Each row was made from one path, in order. Every step used is in the known rows, and no mark comes twice. Write each row's path.
Known rows
dukun, zute, detafu: [  0   6  -4 -15   0   0   3  13   2   0   2 -13   5  -6   3  -1   9   7
  -1   5  -1   8 -17   4   4   7  10   3   1  11  -7   1  -6   9   5  17
   2 -11   4  16   8  -4]
kefal, detafu, lavu: [ -3   3  -2 -18  -7   1   0   9   4   1  -2 -15   1  -8   3  -3   5   6
   6   4   1   1 -17   4   0   4   6   4   3  14  -5  -2   3  11  -5  15
   1 -10   8  21   8  -7]
rilo, kituge, kedi: [ -4   3  -2 -17  -4   1   1   8  -5   1  -1 -12 -10 -10   5 -12  10   8
   4   8  -1   2 -10   6   2   9   5   5   3   4  -2  -1   3  12   0  15
   3 -10  -5  14  11  -5]
semif, detafu, zute, dukun, kituge, kedi, darake: [  4   1  -3 -15  -5   0   3   9  -1   1   0 -11 -13  -3  11   0   7   6
  10  11  -2  -6  -9   3   0  13   6   1  -2  -4  10   2   4   7  -2  18
  12  -6   1   3  14  -8]
rubi, kefal, detafu: [ -3   3  -3 -14  -3   3   4  11   9   5   0 -11   0  -7  -1  -2   4   8
   9   5   0   4 -18   6   1   7   6   2   3  16   1   0  -1   8 -11  17
   5 -11   1  21   9  -8]
sase, refi, semif, detafu, lavu: [ -9   5   1 -22  -5  -1  -2   7   0   5   9 -15 -12 -15   1  -4   8   0
  20   1   1  -1 -17  -2  -1   4   4   6   0   7   1  -1   3  12  -4   7
  -3 -12   3  16   8  -8]
darake, kedi, kituge, rilo, kefal: [ -4   3  -1 -12  -2   3  -9   8  -4   4  -4  -2 -11  -7  -2  12  11  13
   7   1   2   2   1   8   0  12  11   0   1   8   3  -3   5  12  13  11
   1  -6 -27  14  12 -12]
zute, detafu, darake, kedi, kituge, dukun: [ -1   7  -1  -6  -1   5  -2  11  -4   0  -2  -5  -3  -3   8   8   5   9
   0   5   2   4   0   7   0   8  11   2   3  10  16  -5   6   8  -3  14
   4  -5 -24  18  10  -7]
sase, refi, semif, detafu, zute, dukun, kituge, kedi: [ -9   4   2 -17  -3   1   3   7   0   6   7 -13 -20  -4   8  -2   9   4
  13   5  -1  -5 -11  -3   0  12  10   5  -3  -5  14   1  -3   9  -2  10
   1 -12   6   5  16 -10]
rilo, kituge, kedi, darake, detafu: [  0   2  -3 -17  -2   0   2   7   7  -3   3  -6 -15 -11   6 -12   7   9
  -2  10  -2   1  -8   6   2  12   3  -1   3   5  -1   0   9  11   0  15
   5  -7 -11  12  11  -4]
dukun, kituge, kedi: [ -5   2  -1 -13  -4   6   4   8  -6   2  -3 -14  -7 -10   7  -4  11   8
   3   9   0   5 -11   2   3  11   6   5   3  -3  -3  -1   2  11  -5  16
   3  -9  -6  15  14  -4]
darake, kedi, kituge, dukun, zute, detafu, kefal, rilo: [ -1   7  -2   8  -1   4   0  12  -5   0  -1 -12   1  18   1  13   7  11
  -4  13   2  12  -1   9  -3  11   9  -2  -2   6   9  -2  -5   9   9  11
   1  -8 -17  16   8  -5]
darake, kedi, kituge, dukun, zute: [ -4   6   0  -8  -4   1  -1  10  -1   2   0  -8   0  -3  10   7   9  11
   3   4   1   4  -1   5  -1  14   7   3  -1   7   4  -3  -1  13   2  14
   1  -9 -23  13   9  -6]
rubi, kefal, rilo, kituge: [ -5   3  -3  -6  -2   3   2  10  -8   3   0 -11   4  -7 -10  -2   9  11
   4  14   0   1 -18   7   1  11   3   0   1   5   3  -2   0   9   4  15
   7 -10  -1  13  10  -6]
semif, refi, sase: [-10   6   2 -19  -5   2   2  10  -7  -1  -1 -12 -14 -14   5  -2   8  -1
   6   0   0   1 -17   6   4   4   7   5   2  11   1  -1  -9   7  -3  36
   7  -6  -2  17  11  -6]
zute, dukun, kituge, kedi, darake, detafu, kefal: [ -1   3  -3   0  -1   6   8   7   0  -3   0  -9 -13   2  12  -3   5  10
 -11  10   0   4  -9   9  -1  19   6  -2   0  -4  13   1   5   6  -5  13
   6  -5  -5  19  11 -12]
kedi, kituge, rilo, kefal: [ -5   1  -2 -13  -2   2  -9   8  -3   4  -2  -9   2 -10  -4  12  12  12
   6   2   1   2   0   8   0   9   9   2   1   7   4  -3   1  12  15  13
   2  -6 -10  15  13 -12]
dukun, zute, detafu, kefal, rilo: [ -1   6  -4   1  -1   2   4  12  -5  -1   0 -16   6  12  -5   4  10   8
  -6  13   1  11 -18   8   1   9   9  -1   0   8  -5   0  -9   8  10  14
   2 -11   6  16   7  -4]
refi, semif, detafu, zute: [  0   7  -2 -23  -5   0   0   8   4   4   7 -13 -11  -7   2  -3  11   0
  16   2   0  -2 -16  -2   2   5  10   4   2   9   1   0  -4  12  -3  15
  -1 -12   1  -2  10  -7]
rubi, kefal: [ -5   5  -3 -14  -2   3   2  11  -4   4  -1 -10   1 -13   0  -2   7   7
   4   6   0   3 -18   6   1   8   5   4   3  11   1  -1   1   9  -9  15
   4 -10  -1  16   7  -9]
kedi, kituge, rilo, kefal, detafu: [ -4  -1  -1 -13  -4   2  -7   9   9   5  -2 -10   2  -5  -5  12  10  12
  11   2   2   3   0   9   0   8  10   0   1  13   4  -3   0  11  13  14
   1  -7  -8  20  14 -10]
dukun, zute, detafu, darake, kedi, kituge: [  1  11  -2 -10  -2   1   1  12  -3   0   1  -5 -12  -1   6  13   8   8
  -4   6  -2   4  -5   6   5  11  13   2   0  13  -6   0   0  10   4  14
   0  -5 -18  16   9  -3]
kituge, rilo, kefal, detafu, lavu: [ -2  -1  -3 -13  -6  -2  -6   8   5   3  -3 -12   6  -9  -6  -3   6  12
   4  -1   2   2 -12   7   0   6  10   0   2   9  -1  -3   2  11  14  14
   0  -8   9  21  11 -12]
dukun, kituge: [ -5   2  -2 -12  -3   8   6   9  -7   1  -3 -14   5 -11   5   0  12   8
   3   5   1   4 -16   3   3  11   6   5   3   0  -2   0   1  12  -3  15
   6  -8  -7  15  13  -5]
refi, semif, detafu, kefal, rubi: [ -5   5  -3  -9  -4   5   5   5  -1   6   8 -14 -11   5  -9  -5  20   1
  19   2   3   2 -16   4   0   8   6   0   0   8   5   1  -3  12  -8  11
  -2 -12  -8  18   8  -6]
semif, refi: [ -8   5   1 -18  -5   2   1  10  -7  -1  -1 -11 -10 -13   5  -3  10   0
   8   4   0   1 -16   6   2   7   6   6   3  10  -1   0  -6   8  -3  16
  10 -10  -5  20  10  -6]
darake, kedi, kituge, dukun: [ -5   4   1 -10  -4   6  -2   8  -4   2  -3  -8  -3  -5  10   7   8   9
   7   5   3   2   0   5  -3  11   6   4   1   8  13  -5   6  12  -5  13
   3  -8 -29  14   9  -8]
dukun, kituge, rilo, kefal, rubi: [ -8  -2  -3  -6  -2   5   2   6  -8   5  -4 -10  10  -6 -17   0  22  14
   3   2   2   2 -11   5   2  12   9  -2   0  -4   1  -1   0  14  13  15
   5  -8  -6  19  16  -8]
darake, detafu, zute: [  0   7  -4 -19  -2   0   0   8   6  -2  -1  -7   0  -7   3  -1  10   6
  -4   6   0  -1 -17   2   3   3  10   3   3  13  -5  -1   1  13  -2  17
   5 -13   5  -1   9  -7]
sase, refi, semif, detafu: [-10   4   1 -21  -2   2   1   7   4   5  10 -13 -12 -13   1  -2  12   0
  24   1   1   1 -17  -1   0   8   5   5   1   9   4  -1   1  11  -4   8
  -1 -14  -9  15  11  -6]
sase, refi, semif: [-15   3   2 -20  -1   3   1   6  -2   3   8 -14 -10 -12   1  -4  12   5
   5   1   1   1 -16  -1  -1  11   7   5   1   9   4  -4   0  12  -4   8
  -6 -10  -7  16  10  -8]
kituge, dukun, zute, detafu: [ -1   4  -3  -8   0  -1   3  12   3  -1   1 -15  17  -5   6  -7   6   9
  -1   3   1   8 -13   4   0   8  10   3   1   7   6  -2  -6   9   5  17
   3 -11   4  16   9  -5]
sase, refi, semif, detafu, zute, dukun, kituge, rilo: [ -9   3   2 -13  -2   1   1   8  -1   6   7 -13  -6  -4  -3   4  11   6
  13  -3   0  -5 -11  -4  -1  12  13   2  -4  -6  18  -2  -5  10  15  10
   2 -11   5   5  16 -11]
dukun, zute, detafu, kefal: [ -1   7  -4  -6   0   1   5  12  -2  -1   0 -15   4   5   3  -2   9   7
  -7   4   0  12 -18   9   2   7  10   2   1  11  -6   2  -8   9   3  13
   2  -9   7  18   6  -5]
rubi, kefal, rilo, kituge, dukun, zute, detafu: [ -1   4  -4   3   1  -1   3  14  -1   3   3 -13  18  -2  -8  -6   3  14
  -2  12   0   8 -14   7   0  10   6  -3  -1   1  10  -1  -9   8  13  16
   6 -10   9  15  10  -5]
semif, refi, sase, vidig: [-10   4   2 -20  -4   4  -1  10  -6  -2  -1 -11 -13 -14   5  -1   8  -1
   7   0   0   2 -14   6   3   2  -1   6   4  13   3   1 -11   9  -1  29
   8  -7  -1  19  20  -5]
darake, detafu: [ -2   6  -3 -16  -1   4   1   8   7  -1   0  -6   1 -13   4  -2   9   6
   3   5   0   2 -16   3   3   8   7   4   4  12  -1  -1   3  11  -3  16
   4 -15  -6  13   9  -7]
rubi, kefal, detafu, zute, dukun, kituge, kedi, darake: [ -1   0  -3 -10  -4  -1   6  11   5   4   0 -12 -12   2   7  -1   1  11
  -6  11  -2  -3 -10   6   0  14   7  -2  -1   2  11   1   0   6 -10  18
   7  -2   9  11  14 -11]

Which path is each row?
[  1   7  -3   5  -2   0   4  12  -6  -1   1  -7   7   4  -2  -7   6  14
  -6  11   1   4 -11   7   2  16  10  -3   0   2   8  -3  -2   9  18  15
   5  -9 -13  12  12  -2]
kefal, rilo, kituge, dukun, zute, detafu, darake, kedi
[ -4   4   0  -8  -3  -1  -1  10   0   2   1 -15  13  -7   8   7  10  10
   3   5   1   4  -1   5  -1  10   6   4  -1   6   5  -3  -5  13   3  15
   2  -8  -6  13   9  -5]
kedi, kituge, dukun, zute
[ -4   2  -2  -9  -2   8   5   9  -7   1  -2 -12   6  -9   8   2   9  10
   2   6   1  -2 -16   3   0  16   8   5   0  -2  13  -2   0   7  -1  15
   7  -8  -2  19  13 -11]
zute, dukun, kituge
[  0   7  -4 -13   0   3   2  11  -4  -2  -1 -10   1  -9   2  -2   8   6
  -2   6   0   3 -17   6   4   6  11   4   4  13   3  -3   3   7  -2  17
   5  -7  -1  18  10  -6]
zute, detafu, darake
[ -1   4  -2  -1  -3  -4  -1  12  -5  -1   1 -17  20  -2  -4  -7   4  13
  -6  11   1   5 -13   5  -1   7   7   0  -1  -2   4  -2  -6  11  19  14
   3  -9  16  15   9  -3]
kefal, rilo, kituge, dukun, zute, detafu, lavu
[  0   6  -3  -8   0   3  -8  10  -4   2  -3   0 -11  -5  -3  13   8  13
  -1   1   1   4   0   9   2  10  15  -1   1  10   6  -3   6   8  15  12
   2  -3 -22  18  12 -11]
zute, detafu, darake, kedi, kituge, rilo, kefal
[ -4   3  -3  -7  -3  -2   3  10   0   1   0 -15  17  -9   8  -7   9  10
   1   3   1   4 -13   5   0  12   7   3   1   5   4  -3  -5  12   4  17
   2 -11  -1  13   9  -5]
kituge, dukun, zute
[ -3   5  -2   7  -1   3   0  12  -4   1   1 -18  13  14  -1  14   8  11
  -5  13   3  12  -2   9  -3   8   8  -1  -2   5  10  -2  -9   9  10  13
   3  -8   1  16   8  -6]
kedi, kituge, dukun, zute, detafu, kefal, rilo
[ -2   3  -4  -7  -1   0   2   9   4   0   4  -5 -14  -7  -7  -6   5  11
  -3  19  -2   2 -10   6   1  13   1  -6   1   3   2   0   6   8   2  16
   6  -7  -7  11  10  -6]
rubi, kefal, rilo, kituge, kedi, darake, detafu
[ -2   8  -3 -12  -4   4   2   8  -9   0  -3  -4 -11  -8   6  -2  10   7
   0   5   0  -1 -16   6   3  14   9   3   3  11  -1  -3   8  10  -4  15
   3  -9 -23  14   9  -7]
detafu, darake, kedi
[  0   8  -2 -11  -1   4  -6  11  -6   0  -3  -4 -13  -3  -2  15   9   8
  -1   2  -1   3   1   6   2   9  15   0   2  10   6  -5   6   8  11  14
   2  -5 -24  18  10  -8]
zute, detafu, darake, kedi, kituge, rilo
[ -2   5  -1   1   0   1   1  12  -1   0   0 -16  12   7   7   8   7   9
  -6   4   2  13  -1  10  -2   6  10   3   0   8   9   0  -8  10   3  12
   3  -7   2  19   7  -7]
kedi, kituge, dukun, zute, detafu, kefal
[ -1   2  -2 -10  -1   5   5   7   4  -2   2  -7 -12  -9  12  -2   6  11
  -5  12  -1  -2  -8   3   0  19   6  -1   0  -4  12  -1   6   6  -4  16
   6  -6  -8  17  13 -10]
zute, dukun, kituge, kedi, darake, detafu
[ -6   3  -3  -1  -4   6   2   8 -11   0  -3 -16   2   7  -4   4  13   7
   0  14   3   5 -18   9  -1  10   5   1   2   8   1  -3  -1   9   2  14
   4 -11  -4  14   8  -7]
detafu, kefal, rilo
[  1   7  -2 -20  -4   0  -1   8   3   4   8 -12 -10  -4   6  -2   7   2
  15   2   0  -8 -16  -1  -1  11  11   4  -1   7  17  -2  -5   8  -1  15
   0 -12   5   2  11 -12]
refi, semif, detafu, zute, dukun
[ -5   2  -3  -6  -2   0   7   4   1  -2   3  -8 -16   6  -6 -12  17   9
  -7  10   0   3  -8  10   0  10   3  -6   1   6  -1   1   6  13  -5  12
   5  -7  -9  19   8  -3]
rilo, kituge, kedi, darake, detafu, kefal, rubi
[ -3  -1  -2 -11  -3   5   5   8  -6   0   0 -13 -10  -8  12  -2   7  10
  -3  11   0  -2  -9   5  -1  20   5   1   0  -5  13  -2   5   6  -4  16
   5  -2  -8  19  12 -10]
zute, dukun, kituge, kedi, darake
[ -1   5  -3  -9  -1   3   1   9   2  -1  -3  -7   7  -4   0   4  10  11
  -8   2  -1  -4 -11   0   1  12  15   0   0  -4  12  -2  -2   9  15  18
   8 -11   8   3  15 -12]
darake, detafu, zute, dukun, kituge, rilo
[ -5   1  -2   1  -2   3   2  10  -7   3   0 -12  15  -6  -7  -7   5  13
   4  12   2   3 -13   8  -3  11   2  -1   1   1  16  -4  -1   9   5  15
   8 -10  -1  13  11  -8]
rubi, kefal, rilo, kituge, dukun
[ -1   5  -4 -13  -4  -1   2  12   7   4  -1 -10   1   1   2   1   1   9
   0   6  -1  -5 -18   6   0   8  10   1  -1  16  13  -1  -4   6  -8  18
   7 -10  15  11   9 -13]
rubi, kefal, detafu, zute, dukun
[ -3   5  -4  -2   0   7   1  11  -8  -1  -2 -15   2  10  -6   4  10   7
  -2  14   2  10 -17   8   0   6   8   0   3   9   4  -2  -3   6   3  14
   4 -10   1  18   7  -7]
zute, detafu, kefal, rilo
[ -1   0  -2  -9  -5   1   2   9   6   4  -4 -10  -5   2   8  -4   5  13
  -2   8   1  -3 -11   7   2  13  12   2  -1   2   9   1  -3   9   1  16
   5  -8  12  10  19 -13]
rilo, kefal, detafu, zute, dukun, kituge, kedi
[ -5   2  -1 -10  -3   7   4   8  -7   2  -3 -12  -6  -8  11  -3   8  10
   2   9   0  -1 -11   3   0  16   8   5   0  -5  11  -2   1   7  -4  16
   4  -9  -2  19  13 -11]
zute, dukun, kituge, kedi
[ -6   1  -2 -10  -3   6   2   8  -7   2  -4 -14   7 -10  -3   2  14  10
   2   1   0   5 -11   1   2  11  10   2   3  -4   1  -4   1  11  12  16
   5  -9  -7  15  14  -6]
dukun, kituge, rilo
[ -1   3  -1 -11  -3   2   2   7   0  -3   1  -9 -12 -12  12  -3   2  10
  -9  11  -1  -4  -9   2  -1  15   5   0   0  -7   9   0   9   7  -4  14
   3  -4   4  18  11 -12]
zute, dukun, kituge, kedi, darake, detafu, lavu
[ -5   2  -2 -10  -4   4   1   8  -9   1  -1 -13   5  -4  -6  -2  13  10
   5  14   1   0 -16   5   1  11   4   1   2   5   1  -3   1  11   9  15
   6 -10  -6  11  12  -3]
kefal, rilo, kituge
[ -4  -1  -2 -11  -4   1   0   8  -8  -1   1 -14 -13  -3  -2  -6  11  10
   0  19   0   0  -9   6  -1  14   1  -3   1   1   0  -4   6   9   7  16
   4  -5 -12  11  11  -4]
kefal, rilo, kituge, kedi, darake
[ -4   3  -3   4   0  -1   8   9  -4   0   1 -15  17  12  -8 -13  16  12
  -7   2   2  10 -12  11   0   7   8  -2  -1   4   7   1  -9  13   7  12
   6  -9   6  22   8  -2]
rilo, kituge, dukun, zute, detafu, kefal, rubi
[ -3   6  -1  -5  -5   4  -1   8  -8   2  -3  -6  -3  -5  10   7   8   9
   2   5   2  -1   0   7  -1  13   8   4   1   8  13  -6   7  11  -5  13
   3  -6 -28  14  10  -8]
detafu, darake, kedi, kituge, dukun
[ -6  -1  -3  -5  -2   0   0   6  -9   5  -4  -9  10   2 -14   2  20  15
  -6   3   1  -7 -11   5   0  13  14  -3  -4  -4  12  -2  -4  12  16  16
   7  -7   9   9  17 -13]
detafu, zute, dukun, kituge, rilo, kefal, rubi
[ -3   2  -1  -6  -3  -3   4   9  -1   1   1 -14  18  -8   6 -13   9  12
   0   1   1   4 -11   6   0  12   5   3   0   2   4  -1  -6  13  10  15
   5 -10   0  12  11  -4]
rilo, kituge, dukun, zute
[  1   0  -4  -6   0   0  -1   7   4  -1  -1  -3   4  -5   0   3   7  16
 -13   3   0  -4  -9   5   0  17  12  -5  -1  -4  14   0   2   9  19  16
   9  -4   4   3  17 -15]
kedi, darake, detafu, zute, dukun, kituge, rilo, kefal
[ -2   2  -3   6  -2   8   6   7  -3  -3   1 -10 -11   9   3   3   8  11
 -10  20   1   2  -9   8  -2  21   5  -5  -1  -7  15  -1   4   4   1  14
   6  -6  -6  16  12 -11]
zute, dukun, kituge, kedi, darake, detafu, kefal, rilo
[  1   3  -3 -12  -2   2   6   8   3  -3   1  -7   0  -4   8   3   7  10
 -12   8  -1  -5 -14   2   1  15   9  -1   0   0  10   0   3   9   0  17
  10  -5   2   3  14 -10]
kedi, darake, detafu, zute, dukun, kituge
[  0   1  -3 -13  -4  -1  -1   9   8   3  -2  -9   4   2   4  -1   5  12
   1   5   2  -6 -17   9   0  10  11   2   0  15  11   0  -3   8   2  16
   5  -9  13   9  14 -15]
rilo, kefal, detafu, zute, dukun
[  1   9  -4 -10  -1  -1   4  12  -2  -1   1 -11   5  -7   3  -2   8   8
  -6   5  -2   5 -17   6   5  10  12   3   1  11  -6   0  -4   8   6  18
   2  -8   5  16  10  -3]
dukun, zute, detafu, darake
